What can hang from each mark
sinod: detogog dode petu sasep suto
mupo: fovag
fovag: detogog dode mupo
sasep: sinod
dode: fovag sinod
petu: sinod suto
suto: detogog petu
detogog: fovag sinod suto

Known rows, with every way that one mark hangs from another
(mupo (fovag dode)): [  6.9 -14.0  -1.7 -12.4  -2.4  -2.4  -6.5 -11.8  10.9  11.0  -4.1  12.1
   2.0  -9.6  -9.1   3.0  14.0 -15.9 -14.7 -25.4   1.2 -15.7  16.3  14.3
 -19.9]
(detogog (fovag dode) (sinod petu sasep) suto): [ 17.2  -9.7 -19.3 -30.7  -6.4 -21.2 -19.8  -3.7  34.0  14.7   3.6  -4.2
  -0.7  47.2  -4.1  -3.2  27.5 -17.4  -5.6 -10.3  12.2  27.0  17.5  40.3
   6.1]
(petu (sinod (dode fovag)) (suto detogog)): [-11.2   0.5 -10.5  -9.3 -16.0  -3.1  17.8  11.4 -12.0  11.9  27.9  -5.8
  13.3   9.8  -0.7 -27.4   4.7 -22.4   5.8 -14.0 -12.7 -11.6   8.1  24.0
  18.3]
(dode fovag (sinod sasep)): [-18.7  -4.7 -16.8 -17.1  -9.4  -7.3  -3.2   6.6  10.1  -0.8   2.0  25.3
  20.0   9.3 -13.9  13.7   0.9  -1.3   2.9  12.7  -0.1  -8.5  30.5  -5.4
 -12.8]
(sinod detogog): [-10.9   8.8  -4.3 -10.6   4.8   5.4  -6.0 -15.0  10.0 -10.9   6.6  14.1
  -6.7  13.1   7.5  -4.7  11.7  -5.5   1.1   1.5  11.1  -7.7   9.9   1.7
   1.4]
(dode (sinod (detogog suto))): [  3.9   9.1  -1.0 -15.3  -4.9  17.6   4.3  -5.1  26.4 -14.2   4.9  22.1
  -5.1  28.7   6.8  -5.7  18.0   1.2  -3.1   2.9  22.2  11.1  21.2  12.0
   8.2]
(sasep (sinod dode suto)): [ -0.6   1.5   5.5 -11.1  -8.8  -8.2  27.1   2.9 -10.6  10.2  21.4   1.3
   5.6  19.0  -8.2 -20.9  -1.3  -0.6   6.9 -26.0 -11.1  10.0   8.0   2.9
  24.8]
(mupo (fovag (detogog (sinod dode sasep) (suto petu)))): [ 13.9   3.7 -21.4 -34.0 -31.1  -5.0 -18.6   7.4  31.8  15.5   6.2  15.4
   5.8  45.3   0.7  14.3  40.5 -17.5   6.9 -22.0   6.5   2.7  30.7  24.3
   7.7]
(fovag (detogog suto) (dode (sinod petu))): [ 13.8  -6.1 -13.0 -15.7 -23.7  21.2   6.4  -1.4  26.6   5.1  -5.8  -4.1
  -0.7  37.5  -1.3   1.9  30.7 -30.1   7.2  -9.6  14.4  20.2  24.8  36.0
   8.5]
(fovag detogog (dode (sinod sasep (suto petu))) mupo): [ -4.4 -12.4 -14.7 -15.3 -19.9  13.8  -3.7  11.4  46.8   2.2  16.5  18.5
  27.9  27.0  13.2  17.8  38.3 -46.1  -4.4   9.3   4.3   1.8  39.1  -0.2
   7.6]
(suto (detogog fovag (sinod dode))): [ -9.2  -5.7   2.3 -36.1 -23.0 -16.3  -0.2   8.8  -4.4  14.0  12.0  -8.7
   3.1  24.0   1.0 -16.4  18.9  -3.4  11.1  -2.2 -27.7 -12.8   3.4  25.0
  39.8]
(fovag (detogog sinod (suto petu)) dode mupo): [ 25.7 -13.5   1.5 -38.3 -21.8   7.4 -15.6  11.9  45.7   1.4   7.1 -10.0
  10.1  16.2  17.1 -11.2  39.7 -29.4  -2.8 -23.1  26.4   7.7   6.8  15.8
  18.4]
(dode (sinod detogog)): [-18.2   4.4  -1.5 -15.5  -6.6  14.4  -0.1  -8.1  15.1 -13.9   3.4  25.7
  -0.7  19.1   6.3   0.4  13.6   1.2   4.0  15.0   5.6  -3.9  19.9   3.0
   1.4]
(sasep (sinod dode)): [ -6.3  -8.8   4.7 -14.8  -9.8 -11.6  11.4   4.5 -15.5   9.1   7.7  -3.2
   2.3   7.2 -10.9 -14.1  -2.4   8.1   4.8 -23.1  -9.7   0.8  -1.3  10.7
  11.9]
(mupo (fovag (detogog (sinod petu suto)) dode)): [ -0.1   1.3 -11.0 -35.4 -17.3   5.5   2.5 -17.1  24.5  16.1  10.5   9.6
   4.4  33.3  -6.5  -1.9  39.6 -34.2  19.4 -24.4   1.6   4.5  33.2  16.0
   5.2]
(detogog (fovag dode mupo) (sinod sasep) suto): [ 15.1 -16.7   2.5 -35.6   2.4 -28.1 -17.9  13.5  41.1  11.9  15.1   3.8
  14.7  16.1   5.5  -6.5  28.5 -13.6 -26.0 -15.3  18.0  11.2  17.0  18.9
  14.1]
(fovag (detogog (sinod petu)) mupo): [-19.9  -1.1   5.7 -26.4 -12.0   1.8  -6.9   6.9  10.4  -2.9  13.2  -5.6
  19.8  17.0   6.6   1.6  26.8 -12.8  21.0  -2.5   1.0  16.9  10.7   7.1
  15.4]
(dode (fovag mupo) sinod): [-15.2 -13.1  13.9 -22.4  -5.9  -3.0   7.6  16.3   9.2 -10.8   7.5  15.1
  40.0 -12.3  -4.9  -2.8  -3.7  -0.6  -7.0  -2.1   1.9  -5.4  22.9  -8.6
  -0.4]
(dode fovag): [  0.3  -2.6  -2.7 -14.6  -2.3  -8.6   0.7  -0.1  -1.5  -2.3   0.3   2.4
  12.4  -6.0  -9.4  -7.2  -7.8  -1.9  -1.2 -11.8   6.1 -13.7   8.6  -5.4
  -3.4]
(sinod (detogog fovag) (petu suto) sasep): [ -9.9   5.8 -23.0  -3.4  11.3 -15.0 -19.9  -3.0  23.8  -3.1   8.2  14.3
   3.6  46.3  13.3   6.5  23.5 -18.8  -2.1  12.8   7.5   9.1  22.7  20.9
  -6.4]
(fovag (detogog suto) (dode sinod) mupo): [ 11.4 -12.4   6.7 -20.5 -15.3  13.2   7.0  15.9  34.8   2.9   5.6   5.6
  14.4   6.4   9.6  -1.1  31.8 -27.2 -13.2 -13.8  20.5   4.9  25.8  13.9
  16.6]
(suto (detogog (sinod (dode fovag) sasep)) petu): [-17.3  -3.8 -24.2 -37.0 -36.7  -7.3 -14.6   1.4   4.2   5.0  16.4   7.9
  18.9  29.8  -5.9  -1.3  13.5 -19.1  18.6  -3.5 -15.9 -12.3  16.9  17.8
   9.9]
(dode (sinod suto)): [-1.5  5.8  2.0 -5.2 -9.6 12.1 22.0  5.4 12.4 -1.6  9.6 16.1 10.2 17.3
  0.2 -1.8  4.0 -4.4  6.2 11.2 -5.6 11.9 20.3 -6.2 12.1]
(sinod (dode fovag) (petu suto) sasep): [-15.0   2.3 -25.2   2.1 -13.1 -15.1   5.1   9.5  -8.0  12.1  10.1  12.0
  23.8  30.0  -3.5  -1.6  -5.6 -27.0   0.5 -15.6  -5.6  12.1  27.2  26.6
 -12.1]

Rows
[  5.9 -18.3   8.5 -15.1  -4.7  -3.9 -17.4  14.0  19.0  -8.4  12.1 -17.5
  26.5   4.8  10.6   1.6  21.5 -14.3  -9.3   7.0 -13.6 -10.9  -2.8   7.4
  20.6] => (suto (detogog (fovag mupo)) petu)
[ 23.9  -4.6 -15.9 -31.1 -21.9 -24.0 -20.0  15.1  30.2  13.9   5.2  -2.6
   6.3  52.8   4.6  -5.4  19.9  -5.9  -8.6  -9.1   1.4  14.8  11.2  32.3
  21.7] => (detogog fovag (sinod dode sasep) (suto petu))
[ -7.9 -13.6  19.4 -35.3 -10.9 -28.3  -1.9  20.8   3.9  10.2  13.6  -4.6
  24.4  10.8   5.6 -17.5   9.5   0.4 -11.7 -14.4 -15.6  -0.7   8.3  16.2
  30.6] => (detogog (fovag mupo) (sinod dode))
[ -6.0 -13.6  -8.0  -8.5 -21.4  18.5   3.7  -3.5  12.7   4.4   2.9  18.4
  12.7  12.4  -3.8   6.3  24.2 -29.8  11.4  -4.1 -15.9   4.0  27.6  34.5
 -18.0] => (mupo (fovag (dode (sinod (petu (suto detogog))))))
[ -9.3   8.8 -10.6 -18.0 -30.4  -1.6   7.1  14.2   0.2  14.4   4.6  -2.4
   5.3  40.6  13.3 -13.3  21.3 -21.3  28.8 -10.3  -8.9  15.3  13.2  27.6
  18.2] => (fovag (detogog (sinod dode (petu suto))))
[-10.1 -24.9   9.2 -36.2  12.6 -15.8 -15.2 -11.5  21.9  -7.4  16.3  -5.3
  15.5  17.5  -1.1 -16.9  28.0 -16.3 -11.0 -25.3   7.4   2.2  12.9  24.1
   6.4] => (sasep (sinod (detogog (fovag dode mupo)) petu))
[ 20.0 -13.8  13.4 -36.5  -3.0 -16.1  -9.3  10.9  29.6  -7.1  19.2  -6.5
  18.4  34.9   8.9 -24.0  23.9  -4.3 -21.8 -35.1  14.5   4.1   8.9  24.3
  29.6] => (sasep (sinod (detogog (fovag mupo) (suto petu)) dode))
[ -6.2   2.6  -5.8   7.8  -1.4   8.4   7.6   7.5   1.7   3.2  23.1  -8.0
  -3.9   4.4   7.7 -13.1  15.2 -10.7  13.1  10.7  -5.5   1.4  -6.3  11.1
  11.2] => (petu sinod (suto detogog))
[ 19.8   0.6 -23.9   2.8   0.2   3.5 -15.7   2.8  32.2   1.6  16.5  -5.8
  -1.1  34.2   0.0   6.0  17.7 -10.3  -7.2   3.5  17.7  24.5   1.8  21.1
  -1.4] => (detogog (suto (petu (sinod sasep))))
[-11.5  11.3 -20.5 -12.9  20.6 -13.2  -6.6 -12.0  32.3   2.8  35.2  13.6
  -3.0  47.1   3.8  -5.8  31.2 -14.3  -7.3  14.8   8.1  -0.4  27.4   5.7
  20.0] => (petu (sinod (detogog fovag) sasep suto))
[ 10.4  -3.9 -15.1 -21.4 -19.9  -7.7  -8.1  19.6  25.0   4.9  15.7   3.5
  33.8  26.8   4.6   7.2  22.1 -35.1 -15.2 -26.8  15.8  -2.6  31.5  16.8
  14.9] => (sinod (dode (fovag (detogog (suto petu)) mupo)) sasep)
[-10.2 -23.4  12.5 -13.3  -7.4   4.3   5.0  10.0  16.2  -1.6   4.6  12.1
  21.2  -9.6   3.6  -0.6   8.7 -15.8 -15.9  -3.8  -1.0   2.8  16.7   9.9
  -3.1] => (fovag (dode sinod) mupo)
[ 38.9  -6.9 -15.4 -15.0 -18.8  15.6 -11.3  -0.5  36.7   7.4  -8.4 -13.9
  -8.1  23.3  10.6  -3.8  33.1 -33.8  -5.4 -19.2  25.0  -2.7   6.9  22.4
   9.4] => (fovag (detogog (suto petu)) dode)
[-29.5  -2.1 -12.8  -2.5 -13.5  -7.3   7.8  15.1 -10.3   4.5  30.6  11.1
  42.5  18.9   2.1   1.7   4.9 -37.6   0.4 -14.5 -15.9  10.6  29.0  26.9
   1.3] => (sinod (dode (fovag mupo)) (petu (suto detogog)) sasep)
[ -6.0  -5.1  -1.6 -30.4 -19.0 -21.7  -3.5   5.0  -2.5  14.0   4.1 -12.4
   9.3  41.9  -4.1 -14.4   8.3  -4.1   8.2 -10.8 -21.2  14.1   7.6  37.4
  23.0] => (detogog fovag (sinod dode petu))
[ -3.7  16.1 -18.4  -6.5  -4.1   0.2  -0.3  -9.3  13.5   2.6  18.0  24.7
  -7.7  43.3   7.1  -0.3  15.8 -16.2 -14.1 -15.2  15.9  10.7  26.7  26.7
   9.1] => (sinod (detogog suto) dode sasep)
[-16.5 -21.5   7.1  -9.5 -11.2  10.7   3.1   3.3  12.6  -3.6   6.1   5.8
  27.5   8.1  -1.7   3.8   9.2 -24.1  -7.0  -3.7  -5.6  22.0  19.1  25.7
  -8.8] => (fovag (dode (sinod petu)) mupo)
[-19.9  -2.3  10.7 -30.9 -22.7  -7.1   4.2  16.9   2.3   9.3  16.0   1.2
  18.2  12.4  10.5  -8.3  23.2 -12.8   8.8 -15.7  -6.6  -3.7  13.2   7.6
  31.5] => (fovag (detogog (sinod dode)) mupo)
[-32.5  -9.9  -4.3 -29.4 -16.6 -19.7  -9.7  11.2  -0.5   9.8  30.1  -1.2
  29.9  39.2  -1.3   5.0  25.8 -19.4   6.1  -0.7 -30.8  14.9  20.2  36.1
  26.9] => (suto (detogog (fovag mupo) (sinod dode petu sasep)))
[  7.3   7.6 -16.0 -17.8   1.5 -17.3  -7.1  -0.6  21.8   8.4  14.0  13.8
  -5.5  49.9   7.0  -3.3  22.7 -13.7 -22.9 -13.4  11.9   0.4  27.9  31.2
  20.9] => (sinod (detogog fovag suto) dode sasep)
[-23.6   9.7 -25.4 -11.4 -10.3  -4.2  20.4  -4.6  -5.3  15.3  47.8   7.7
  15.5  31.7 -13.8 -10.4  12.4 -29.4   6.0  -7.6 -16.9  -4.4  29.7  16.9
  25.3] => (petu (sinod (dode fovag) sasep (suto detogog)))
[ 34.6 -19.0 -26.6 -14.0   0.6 -14.4 -25.8   1.7  47.7  14.1   9.4 -16.2
  -2.1  38.8   0.5  -2.5  30.8 -24.8 -25.8  -5.5  17.0   9.1   7.3  37.1
   4.8] => (detogog (fovag dode) (suto (petu (sinod sasep))))
[  3.4  -4.0 -28.7 -12.4 -20.1  14.5  -2.7  -2.6  31.4  10.2  -1.0   9.0
  -0.1  45.0  -3.9  19.4  37.7 -34.2   5.5  -1.3  13.9  22.3  35.6  35.4
   0.2] => (fovag (detogog suto) (dode (sinod petu sasep)))
[-22.7   1.8 -22.0   7.4 -10.9  -5.2   0.0  -3.4 -10.6  10.6   9.5   6.1
   8.9  37.9  -7.4  14.3   1.9 -20.1   3.0  -5.2 -17.1  22.1  19.2  34.9
  -3.6] => (sinod dode petu sasep)
[-26.0   4.1 -22.4 -28.9 -24.8  -9.3 -11.9  -5.0   3.2  19.0   8.9  18.7
  10.4  43.6 -11.9  20.7  34.0 -20.1  21.5 -13.9 -16.0   4.7  37.0  27.8
  -1.2] => (mupo (fovag (detogog (sinod dode petu sasep))))
[-24.7  -0.3   6.9 -26.0  -4.8  -7.2   6.1  -1.2  -1.1  -6.8  23.1  16.9
  28.7   5.1   4.4 -18.4   1.6 -19.2 -17.6 -28.5   5.9 -16.2  26.8  10.0
   9.1] => (sinod detogog (dode (fovag mupo)))
[ 20.1 -16.9 -11.7 -24.4   6.6 -11.1 -32.3  -0.7  57.3  -6.3  12.9   8.7
  13.0  32.9  18.4   0.5  37.3 -34.5 -37.4 -13.7  30.0   0.7  23.4  25.2
   4.3] => (sinod (detogog (fovag dode mupo) (suto petu)) sasep)
